What can hang from each mark:
K577: K850
K850: K577
K219: K577 K803 K904
K803: K219 K624
K624: K803
K492: K563
K904: K219 K563
K176: K563 K596
K563: K176 K492 K904

(in the rows, 128 means zero)
Known rows, with every way that one mark hangs from another:
[K219 K803]: [155 133 104 146 121 106 121 139 115 115 136 105 147 106 104 110 124 122
 134 139 154 104 135]
[K904 [K219 [K803 K624]] K563]: [193 143 131 134 122  81 148 140 178 115 160 129 118 126  93 144 122 157
 135 171  86  85 118]
[K803 [K219 [K577 K850] K904] K624]: [174 141 168  94  99 114  65 109 114 158 146 197 112 102  98 150  88 143
 146 152 125  58 140]
[K577 K850]: [116 143  98 170 166 169 111 121 101 114 143 146 162  89 122 128 146  93
 137 126 145 125 178]
[K563 [K904 [K219 [K577 K850] K803]]]: [158 126 162 111  73 132  93 145 140 125  83 163 105 121 141 120 106 118
  83 124 125  67 152]
[K176 [K563 [K904 [K219 K577]]] K596]: [107 114 160 127 135 143 149 129 148 146 111 122 100 135 197 112 144  76
  55 106  99 163  94]
[K176 [K563 K904] K596]: [ 77 131 117 140 178 162 159 151 117 152 140 114 131 123 174 109 202  78
  93 103 126 189 108]
[K176 [K563 K492 [K904 K219]] K596]: [ 57 133 127 137 156 197 179 148 152 149  96 118 121 173 162 122 202  96
 100  99 115 209  88]
[K850 K577]: [112 109  88 153 143 145 126 110 106 111 155 127 147  89 149 125 140 106
 139 110 111 136 151]
[K803 [K219 K577 K904]]: [149 114 137  99  97 108  91  95 112 151 134 167 128 107 126 128  82 130
 117 123 147  97 131]
[K492 [K563 [K904 [K219 K577 K803]]]]: [150 120 183  97  79 103 133 139 124 116  80 108 100 166 131  95 121 147
 111 121 128  95 124]
[K492 [K563 K176 K904]]: [ 61 122 117 131 166 156 167 151  80 103 111  83 130 167 137 104 180 142
 163  91 153 165 137]
[K563 [K176 K596] K492 [K904 K219]]: [ 53 113 101 139 125 196 194 153 155 131  90  85 113 171 135 140 133 119
 121 100 141 187 100]
[K904 [K563 K176]]: [ 90 126  77 170 193 127 153 114 129 111 175 118 148 111 144 136 150 118
 134 127 127 177 150]
[K803 K219]: [137 134 104 138 116 140 133 117 114 115 113 133 126 120 104 143 111 125
 132 121 156 125 148]
[K624 [K803 [K219 [K577 K850]]]]: [177 129 143 118  73 155  85  97 110  94  81 148 113 103 123 157  66 128
 121 130 137  84 168]
[K176 [K563 K492 K904] K596]: [ 43 145 118 136 184 184 159 160 117 164 118 117 136 155 156 118 226  86
 115 104 137 235 101]
[K563 K176]: [ 94 118  81 167 163 139 147 126 104  98 139  89 143 122 136 118 124 117
 149 111 151 147 140]
[K803 [K219 K577 K904] K624]: [179 130 156  87  96  80  94 118 120 154 144 163 111 119 102 142  82 156
 147 140 124  73 113]
[K563 K176 K492 [K904 K219]]: [ 51 120  95 132 129 187 175 159 133 107  72 106 121 183 141 133 157 148
 143  81 139 174 124]
[K624 K803]: [152 122  85 140 128 148 148 134 109  79 108  82 161 107 131 127 124 132
 146 112 130 114 146]
[K803 [K219 [K577 K850]] K624]: [179 154 168 122 104 115  79 119 113 133 122 171  95 109  96 162  85 131
 139 152 127  86 159]
[K219 K577 [K803 K624] [K904 K563]]: [191 136 156  96 133  36  90 129 145 164 202 161 136  97 111 126 123 154
 136 178 102  83 109]
[K904 [K219 K577 K803] [K563 K492]]: [145 139 146 136 112 102 120 110 174 132 124 143 126 145 120 136 116 133
 102 155 115 154 129]
[K219 K577 K904]: [132 114 125 120 141 105  97 107 107 148 158 143 163  95 152 107 115 109
 121 119 135 113 138]
[K563 K904]: [ 96 129  95 127 154 147 148 166 102 122 111 127 148 121 147 116 180 114
 127  92 145 147 155]
[K624 [K803 [K219 K577 [K904 K563]]]]: [174 111 127  86  95 112 105  81 139 130 136 167 130 101 137 155  90 156
 111 137 112 104 130]

Rows:
[164 140 171  95  94 102 162 178 129 109  99  96 101 179  86 109 154 184
 163 134 110  70 104] => [K492 [K563 [K904 [K219 [K803 K624]]]]]
[ 93 136 121 124 178 119 105 103 130 172 173 175 172 121 141 132 162 123
 129 135 125 187 141] => [K219 K577 [K904 [K563 K492]]]
[123 156 122  99 147 125 130 126 142 170 165 190 134 145  70 169 164 178
 178 153 119 151 115] => [K803 [K219 [K904 [K563 K492]]] K624]
[203 145 159 120 107  46  96 151 118 131 144 105 117 115 101 120  93 139
 142 160 126  80 120] => [K219 K577 [K803 K624]]
[ 67 128  87 168 167 166 172 109 164 106 133 122 139 159 129 148 145 136
 139 125 117 200 130] => [K904 K219 [K563 K176 K492]]
[191 140 170 102 105  78  55 134 112 157 169 167 135  89  98 120 102 140
 151 171 125  38 130] => [K219 [K577 K850] [K803 K624] K904]
[103 103 111 132 172  98 110  92 127 143 193 149 150 100 165 121 120 121
 121 132 120 148 131] => [K219 K577 [K904 [K563 K176]]]
[109 112 142 117  95 136 167 150 124  93  85  79  97 184 116 100 134 168
 145 109 138 100 108] => [K492 [K563 K176 [K904 [K219 K803]]]]
[200 134 134 130  92  89 142 154 154 104 126  99 116 131  83 128  99 156
 150 153 107  56 110] => [K904 [K219 [K803 K624]]]
[198 156 168 128 108  78  69 145 115 132 147 142 119  99  96 126  97 128
 143 170 127  66 145] => [K219 [K577 K850] [K803 K624]]
[183 117 132 109  68 121 114 105 115  90  76 111 110 118 131 147  63 142
 119 122 136 101 139] => [K624 [K803 [K219 K577]]]
[ 95 132 139 116 114 153 141 151 136 129  66 137 125 166 153 126 145 124
 109  90 125 165 143] => [K563 K492 [K904 [K219 K577]]]
[153 109 135 145 108  81 126 100 169 107 144 117 103 127 146 128  72 132
  96 153 110 116 119] => [K904 [K219 K577 K803] [K563 K176]]
[ 58 133  86 174 197 165 170 115 148 145 173 100 143 134 121 155 150 101
 132 147 142 242 118] => [K904 [K563 [K176 K596] K492]]
[ 63 126  88 169 165 175 166 125 123 134 140  70 141 140 114 139 126 101
 149 128 165 209 110] => [K563 [K176 K596] K492]
[195 127 159  90 103  44  83 141 120 152 167 133 132 106 101 108  96 153
 150 160 124  52 101] => [K219 K577 [K803 K624] K904]
[ 76 103 131 135 132 177 203 132 132 115 104  63 104 174 135 122 131 125
 124 106 133 156 102] => [K492 [K563 [K176 K596] [K904 K219]]]
[162 123 148 117 106 107  50 109 109 154 158 171 150  79 121 106 101 113
 122 153 147  62 143] => [K219 [K577 K850] K803 K904]
[ 53 141 122 131 159 185 161 156 133 124  79 139 133 181 166 113 223 123
 121  81 110 193 116] => [K176 [K563 K492 [K904 K219]]]
[ 89 126 120 134 152 162 159 148 131 115  99 135 125 151 183 107 199 111
 100  82 101 146 123] => [K176 [K563 [K904 K219]]]
[166 139 150 143 111 108  66 119 109 128 134 146 133  88 119 116  92  99
 109 154 149  87 162] => [K219 [K577 K850] K803]
[ 71 120  93 174 165 178 191 103 181 128 149  99 130 147 126 161 122 110
 116 141 118 214 106] => [K904 K219 [K563 [K176 K596] K492]]
[180 103 131  82  64 120  99  96 116 116 103 138 126 110 129 138  67 155
 130 122 134  71 121] => [K624 [K803 [K219 K577 K904]]]
